Known rows, with every way that one mark hangs from another
z_135(z_242(z_203) z_910(z_898(z_719 z_991))): [-17  16  10  26  -5  -4  -7  50   9   8   0 -15  24 -23  14  10  -9  -3
  22 -13 -13   7 -16  -1  10  19   7  -1 -35   5 -17  -3  -4   5   1  19
 -26]
z_910(z_443(z_242) z_898): [ -2   3  10  11   6  -1  -6  21  -3  11 -16   5   2 -12  14  14 -29   5
  12   8  -4   9 -17   7  17   4 -16   3  13   4 -14   5  -8  11   5 -13
  -8]
z_443(z_242(z_203) z_910): [ -7   5   9  -1   1   8   7  11  13   2   0   4  19 -17   9  18  -4   5
  10   3  -7  19 -16  12  15  12   4  10   9   8  -4   2  -4  -5 -11   1
   8]
z_898(z_242(z_135(z_910) z_443) z_719 z_991(z_35)): [ 18   8  13  10 -21  13   0  43  13  31  -4 -28  20   0   6   2 -11 -15
  21 -16 -19  -3 -17  -7  31  19  13  10 -38   7   1  22  -6  10  -2   9
 -30]
z_898(z_242(z_443) z_719 z_910 z_991): [-13  15  12  10 -27  10  -4  32   5  27 -12 -25  19  -9  26  -5  -9 -14
  10 -15 -21   2 -16   6  30  16   8   1 -45  11  -3   4  -6  14   4   2
 -23]
z_242(z_203 z_443): [-12   3  -2   6   5  -2  23  22   7   3   2  -6  13 -19   7  18 -12   4
  -1  -1  -5  15  -9   4  19   8  -2   9  13   4  14   0   5  -2  -9  14
 -12]
z_135(z_242(z_443) z_910): [  3   6   5  13   3  -1   2  29  -2  16 -13  -3  16  -8  10  11  -3  -5
  22 -12 -10   9 -20   2  12   1  -8  10   4  -5   0  -3   8   5  -7  11
 -19]
z_910(z_898(z_242 z_719 z_991(z_35))): [ -4   5  18  12 -12   6 -24  28  11  14  -3 -28  10  -7  17   9 -15  -9
  11   0 -14  -8 -23  -8  24  21  17  -9 -29   5 -16  11 -15   3   8  -3
 -24]
z_135(z_242(z_203 z_443) z_910(z_898(z_991))): [-10  14  12  24   4 -11   5  47  -1  13  -5  -7  20 -23  24  12 -17   4
  25 -13 -12  11 -16  -2  14  14  -3   7 -12   5  -9   0  10   0   4  12
 -27]
z_443(z_242): [  4   2   5  -2   6   1  -3  11   3   4 -12   0  14  -6   4  20  -1  -1
   3   1  -7   9 -15  11  16   8   4   3  11   0  -1   4 -11   5  -4  -1
   2]
z_135(z_910): [-6  5  2 14 -3  3 -8 29  2  8 -2 -7  8 -5  2 13  3 -5  5 -9 -7  5 -8 -3
  6  6 -2  6  1 -4  2 -4  0 -1 -7 12 -3]
z_910(z_443(z_242(z_135 z_203))): [ 15   6  -4  -1   7   3  30  23  12   8   2   9  17 -15   0  23 -20   7
  12   1  -3  19 -13  15  26  12  -5   9  12  12   2  11  -7   4  -1  10
  -8]
z_910(z_443 z_898): [ -8   1   6  17   5  -4  -4  24  -4   9  -3  -2  -6 -12  16  13 -27   1
   7   5  -3   5 -10  -2  14   3 -16   1  12   2  -8  -2  -3   0   3  -5
 -16]
z_898(z_719 z_991): [ -6   4   2  13 -10  -5  -8  28   4   9   0 -24  13  -8  13   6  -3 -10
  -3  -7 -15   3  -4   1  17  16  11   3 -28   4   1  -1  -9  -4   0  12
 -10]
z_203(z_242(z_135)): [ 19   4  -3   0  -2   8  11  17   6   5   4  -6  16  -7  -3  28   6 -10
   7  -1  -4  13  -8  17  21   4  -1  -2   3  -3   0  20 -16  -6   0  10
  -4]
z_203(z_242(z_135(z_910(z_898)))): [  8  10   8  16  -6   8  -3  39   4   9   1  -7  10 -12   1  22  -3  -9
  19  -6  -5   7  -7   9  13   6 -10  -2  -5  -5 -12  21 -12   4  -1   7
 -10]
z_719(z_898(z_242 z_910(z_443) z_991)): [ -7  13  14  17 -16   6 -11  29  -1  24  -7  -6   5 -11  34   2 -21  -5
  12 -10 -15   2  -9  -3  24  18  -5  -5 -34   8 -17   5  -4   8  19  -7
 -20]
z_898(z_242(z_203 z_443(z_910))): [-14   7   8   1  -6  11  17  11  11  14   1  -1  22 -17  18   7  -7  -1
   6  -2  -9  17 -25   7  25   7   0  11   6   8   3   3  -1  -5  -7   2
  -9]
z_135(z_242(z_203 z_443) z_910(z_898(z_719 z_991))): [-19  17  12  27  -5  -6   3  54   3  15  -5 -18  24 -26  22   5 -20  -3
  24 -13 -14   9 -17  -3  14  16   1   5 -31   6 -10  -1   1  11   0  17
 -33]
z_203(z_242(z_135 z_443(z_910(z_898(z_991(z_35)))))): [ 21  -2  24  12 -10   7  -1  29   1  21   4 -21   5 -12  22  17 -18 -10
  32   2 -14   4  -9  -1  27  12  -8   9 -13   3 -13  33  -7 -19   1  -6
 -14]
z_910(z_443 z_898(z_242(z_203) z_719 z_991(z_35))): [-10   8  17  17  -9  10  -2  35  19  14   3 -15  12 -19  21   7 -31   0
  14   3 -10   0 -23  -9  32  22   8  -6 -24  13 -17   4  -8   3  11   2
 -31]
z_242(z_443(z_910(z_898))): [-16  -3  15  15  -6  -3  -6  18  -5  14  -4 -10  -2 -17  23   4 -23  -2
  14   1 -10   8 -11  -2  14   4 -13  15   7   1  -4   2  -2  -6  -8  -8
 -10]
z_168(z_35): [  4  -7  15   1  -2  -6  -9  15  13   8   2 -11   4  -6   7  20  -1  -5
   7   1 -11   3 -10  -5  14   5   9  -8  16   1   5   5  -5 -13  -3   6
  -7]
z_242(z_135): [ 16  -1  -4   0   2  -5   7  18   3   3   8  -9   8  -7  -5  24   0  -4
   1  -5  -7   4  -6   5  15  11   4   5   5   1   9  10 -12  -9  -3  15
  -7]

Rows
[-16  14   7   5 -24  17 -12  22  15  12  -9 -15  16  -7   7   7   4 -14
   8 -11 -14   2 -20   7  22  13  10  -4 -30   2  -5  -1 -17  15  -2   3
 -14]
z_898(z_242 z_719 z_910)
[  3  -1   3   1  -3   1  28  20   7  12  13  -6  13 -19   7  15 -12   2
  13  -4  -6  19  -6   4  20  10  -4  22   6  10  14   9  -2 -16 -13  13
  -8]
z_242(z_135 z_203 z_443(z_910))
[ 15   0   8   3 -12  13  17  15   4  16   1  -8  15 -12  10  15  -2 -12
  19   0 -10  17  -7  16  24   0 -13  14   1   0   1  22 -10 -10 -10   2
  -5]
z_203(z_242(z_135 z_443(z_910)))
[  0   5  11  14  -4 -10  19  35  -1  18  14 -15  10 -25  25  12 -27   4
  15  -6 -13  14  -5   0  19  18  -4  17 -12  16   0  16  -3 -17   1   8
 -14]
z_242(z_135 z_203 z_443(z_910(z_898(z_991))))
[-24  17   8   4 -21  18  12  29  20  14  -6 -15  23 -20  10   3  -8  -8
  10 -11 -12  12 -21   6  29  14   8  -2 -26   9   3   1  -5  19  -5   9
 -22]
z_898(z_242(z_203 z_443) z_719 z_910)
[-20  13   8   9 -10  12   0  25  15   6   2  -2  16 -24  13  15  -6  -1
   9  -9  -9   7 -12   0  18  22  12 -11 -18   3 -11   2  -9  12   5   3
 -12]
z_719(z_898(z_242(z_203) z_910))
[ -4   8   8  10  -5  -1 -10  19  -3  11  -2 -12  14 -10  22  10  -6  -6
  -3  -7 -15   1 -11  -1  16  19  10  -5 -22   2 -14   9 -13   4  13  -2
 -13]
z_719(z_898(z_242 z_991))
[ 17   6   1  10  -9  13  15  35   5  17  -5  -7  18  -8   0  18   0 -12
  19  -8  -9  13  -7  10  20   0 -13  11  -2  -2   3  20  -2   5  -7  11
 -12]
z_203(z_242(z_135(z_910) z_443))
[-19  18   7   9 -19  20   9  32  23  14  -1  -5  18 -19  12   1 -14  -4
  11  -6  -9  12 -19   7  29  14   1  -5 -26  12  -4  -6  -6  15   0   8
 -21]
z_898(z_242(z_203) z_719 z_910(z_443))
[ -6  16   3   2 -23  17  23  33  20  19   1 -15  25 -18   2   8  -9  -6
  15 -15 -13  13 -17   8  32  16   9   3 -30  11   5  10 -12  17  -6  14
 -26]
z_898(z_242(z_135 z_203 z_443) z_719 z_910)
[-21  14   9  18  -9   6   5  35   8  16   1 -12  18 -22  25   2 -27   0
   6   0 -11   7 -19   0  26  18   1  -5 -27  16 -15   0 -10  11  15   5
 -26]
z_910(z_443 z_898(z_242(z_203) z_719 z_991))
[-21   9  10  12  -1   8   6  32  11   8 -11   0  12 -24  12  10 -33   3
  14   7  -4  16 -16   4  21  13  -7   2  -4   9 -14   0 -11  19  -1  -2
 -18]
z_910(z_443(z_242(z_203)) z_898(z_719))
[  7   5  11   5 -25   8   7  23   4  30   1 -23  24  -7  19  -4  -8 -15
  12 -10 -22   9 -17   7  29  15   6  15 -38  13  -2  19 -16  -1   1   3
 -20]
z_898(z_242(z_135 z_443(z_910)) z_719 z_991)
[-24   2  16  16 -15   2 -21  24   4  10  -1 -16   1 -16  15   2 -13 -10
  12   3  -9   5  -9  -5   9  11  -2   6 -15   1 -13  -1 -16  -4  -8  -3
  -8]
z_443(z_910(z_898(z_719)))
[-13  12  12  18   5   6   8  42   6  11 -11  12  11 -20  11  13 -28   9
  21   1  -2  15 -14   0  14  10 -15   7   8   9 -15  -1   2  17  -1   1
 -10]
z_135(z_910(z_443(z_242(z_203)) z_898))
[-12  18   7   5 -12   7   4  29  13   9   6 -10  22 -15  20  12   1   0
   3 -13 -12   8 -18   9  25  22  15  -8 -24  13  -1   2   0  -3   8  12
  -7]
z_898(z_242(z_203) z_910 z_991)
[ 21   1  15   8  -2   0  -2  28   1  23   1 -24   9  -6  18  17 -24  -2
  16  -4 -16  -4 -23  -6  30  19   6   2 -10   7  -8  27  -7  -2  11  -3
 -29]
z_910(z_898(z_242(z_135 z_443) z_991(z_35)))
[ -9  11  10   7 -18  13  -4  30  10  19 -18  -3   9  -8  11   3 -18  -9
  19  -2  -9   8 -12   9  23  10  -9   4 -20   7  -8  -1 -10  20  -3  -5
 -12]
z_898(z_719 z_910(z_443(z_242)))
[ 23   7  17   9 -15   9  -6  35   8  26   2 -11   0  -7  19  11 -23  -6
  25 -11 -15  -6 -10 -10  30  25   4  -3 -35   7 -16  20  -7   0  19  -4
 -26]
z_719(z_898(z_242(z_135) z_910(z_443) z_991(z_35)))
[  4  11  12  24 -21   6   1  57   0  25  -5 -26  20 -15  14   7 -15 -16
  25 -10 -16   8  -3   4  20  12  -7   8 -38   3 -13  25 -12  12   2   7
 -26]
z_203(z_242(z_135(z_910(z_898(z_719 z_991))) z_443))
[  6   9  -3   8  -2   1  29  41   9  10   7  -7  16 -18  -4  16  -9   0
  12 -14  -7  15  -6   2  18  12  -3  16   2   5  14  11   3   1 -11  23
 -15]
z_242(z_135(z_910) z_203 z_443)
[ -2  18   3  12 -19   9  22  49  12  24   3 -20  35 -16   7   3  -6  -9
  11 -18 -16  11 -12   2  27  22  11  10 -36  14   4  15  -6  13   0  22
 -27]
z_898(z_242(z_135(z_910) z_203 z_443) z_719 z_991)
[-12   2  19  15  -8   9  -2  16  -2  14  -6  -9   6 -17  25  10 -15  -8
  21   8  -8  14 -12   7  17  -3 -19   8   6  -3 -12  13  -4  -3  -6 -11
  -8]
z_203(z_242(z_443(z_910(z_898))))
[-20   8  10  11 -11   9 -18  22   7   9  -8 -17  14 -11   9  10  -8  -8
   3   1 -11   1 -23   2  16  11   8  -9 -14   0 -17   1 -22  17   3  -2
 -19]
z_910(z_898(z_242 z_719))
[  2  14   4  14  -9   4  19  47   4  22   4 -12  24 -19  15   9 -16  -2
  12 -17 -16  10  -7  -4  21  25   5   7 -28  10  -4  20  -4  12   8  13
 -25]
z_719(z_898(z_242(z_135(z_910) z_203 z_443) z_991))
[  3  15   6   4 -15  15  21  38  20  16  -2   1  18 -17   1  11 -20  -2
  22  -5  -9  17 -10  12  29  20  -2   7 -23  15  -2   9 -13  16  -3  10
 -14]
z_898(z_719 z_910(z_443(z_242(z_135 z_203))))
[-19   2   8  20  -7   0  -9  31   2  12  -4 -12  -1 -14  14   5 -28  -5
   8   4  -7   4 -10  -4  15   6 -11   3  -6   3  -8  -4 -12   9   2   0
 -23]
z_910(z_443 z_898(z_719))
[-15   6   9  18 -11  -9 -16  35   0  10  -2 -25   7 -12  18   8 -16  -9
   1  -1 -14   1  -4  -3  11  18   6  -1 -28   3 -10   2 -14   1   5   5
 -17]
z_910(z_898(z_719 z_991))
[  6   1  -6   4   4  -3  33  25   7   5  10  -8  13 -18  -1  24 -12   3
   5  -6  -6  16  -6   6  23  11   1  12  10   8  18  11  -3  -4  -9  20
 -15]
z_242(z_135 z_203 z_443)
[ 11  11   3  -3 -13  11  -1  21  10  14   1  -7  14  -3   2  18   4  -7
  10 -13 -10   3 -18  10  23  14   9  -4 -13   4  -1  13 -15   3   4   8
 -10]
z_898(z_242(z_135) z_910)
[ 17   8  -3  -6   6   2  23  20  14   0   2   1  22 -15  -7  31  -4   5
   6  -2  -7  17 -12  15  20  16   9   6   8   7   5  15 -13   1  -4  12
  -1]
z_443(z_242(z_135 z_203))
[ -9   9  10  18 -12  -6 -15  35  -2  12   1 -17  -1 -15  25   9  -9  -6
   8 -12 -15   0   5  -4  12  22   6  -4 -33   1  -9   3  -5  -2   7   2
  -9]
z_719(z_898(z_910 z_991))
